Each row was made from one path, in order. Every step used is in the known rows, and no mark comes twice. Write each row's path.
In the rows, zero is written as 128.
Known rows:
Q F J C R: [164 138 121 129 168 137 114 127 150 119 136 150 121 144 105 128 150 115
 141 113 105]
D C X F J: [137 134 119 144 128 130 122 137 152  46 122 110 131 115 123 132 130 103
  96 123 138]
Q F: [155 151 128 117 117 136 101 111 144  98 109 123 127 122  94 113 134 118
 140 124 100]
D C Q: [162 157 130  87 156 113  95 124 134 147 119 127 108 150 108 125  95 114
 110 137 120]
F J C R: [146 117 123 123 177 139 113 135 144 123 138 153 118 152 108 125 135 118
 136 120 117]
Q C: [126 125 127 131 122 137 108 126 138 178 111 120 104 121  92 117 130 119
 145 106 117]
Q F X: [154 136 128 122  97 129 111 111 144  48 102 139 140 113  94 112 118 119
 130 130  98]
D C R: [145 130 122 105 138 121  87 127 140 126 122 136 110 159 109 126 115 114
 113 130 113]
R C X F: [115 136 132 140  92 140 110 148 153  59 123 122 135 104 131 127 118 109
 116 123 123]
F J C: [143 125 128 128 172 142 119 132 142 140 128 137 119 125 102 120 135 116
 141 117 127]
D C: [142 139 128 110 134 124  92 124 138 142 111 121 110 133 102 121 114 113
 116 126 123]
X C Q F J: [161 157 127 123 167 136 125 117 137 139 131 129 130 129 109 129 106 114
 130 124 121]
R C: [125 136 134 120 114 145  97 133 142 136 120 133 128 119 108 121 118 118
 131 117 125]
Q F X C: [136 127 131 140 109 128 117 121 139 104 107 139 135 104 104 119  90 114
 129 128 105]
C J: [123 138 125 134 134 135 109 119 150 115 129 123 129 148 104 117 146 123
 135 130 127]
C J F: [127 157 130 146 163 130 104 132 154 104 141 121 105 139 117 127 158 123
 148 141 121]
R C X F J: [119 132 125 153 108 151 125 145 156  41 131 121 148 102 129 133 134 109
 111 115 139]
X F: [139 142 130 132 137 141 101 129 145  91 115 117 126 107 110 112 134 112
 135 132 104]
X C D: [111 121 132 125 129 109 110 127 133 178 112 128  96 133 131 114  73 115
 143 123 114]

Which path is each row?
[161 145 127 133 164 141 121 125 148 137 125 135 122 118  99 123 151 113
 144 109 115] -> Q F J C
[109 148 133 162 175 130 111 142 149 160 146 121  99 131 127 134 130 117
 146 138 129] -> X C J F
[123 118 132 141 151 122 105 144 140  79 131 155 108 129 126 130  88 118
 135 149 102] -> J F X C R
[128 130 128 133 102 133 113 134 150  23 114 115 133 114 119 116 118 112
 121 137 109] -> C X F
[139 134 135 129 133 126 104 132 143  40 115 139 116 112 110 118 116 122
 139 148 104] -> J F X
[135 124 127 123 163 113 123 129 141 162 122 139  98 136 127 117 117 115
 147 112 121] -> F J C D
[179 162 129  98 127 105 107 116 140  94 111 139 124 133 105 127  94 113
 103 136 106] -> D C Q F X
[132 125 121 146 119 144 128 131 152   4 121 114 145 112 118 121 135 112
 116 129 126] -> C X F J
[176 168 136  98 169 118 107 126 141 161 126 141 106 137 106 122 115 115
 143 129  95] -> J C Q F
[158 148 137  92 177 120 105 135 135 162 128 143 104 145 109 119 100 118
 140 135 107] -> J C Q
[127 117 121 125 125 134 101 128 140 161 122 135 102 147  98 122 131 121
 141 110 107] -> Q C R
[113 112 124 132  87 129 119 131 143 110 110 118 109 127 101 121 114 120
 130 112 122] -> Q C X
[161 160 134 106 109 125 111 124 144  87 120 150 140 120 112 127  99 118
 118 128 108] -> R C Q F X
[129 128 133 136 133 126 117 150 151  81 123 128 114 111 126 121 117 107
 129 131 107] -> J C X F
[126 117 132 117 121 124 116 141 144  93 118 137 113 135 112 119 103 116
 131 131 115] -> J C X
[131 150 129 150 152 110 108 137 154  96 133 131 104 133 123 137 138 115
 115 142 131] -> D C J F X
[173 153 131  99 119 118 113 110 140  53 110 143 137 130 100 116  99 121
 123 141  95] -> C Q F X
[167 172 128 114 144 145 116 121 146 118 135 134 140 128 110 134 132 116
 125 112 127] -> R C Q F J
[109 105 132 130 109 103 119 126 132 128 104 142 110 122 131 113  56 115
 132 130 111] -> F X C D
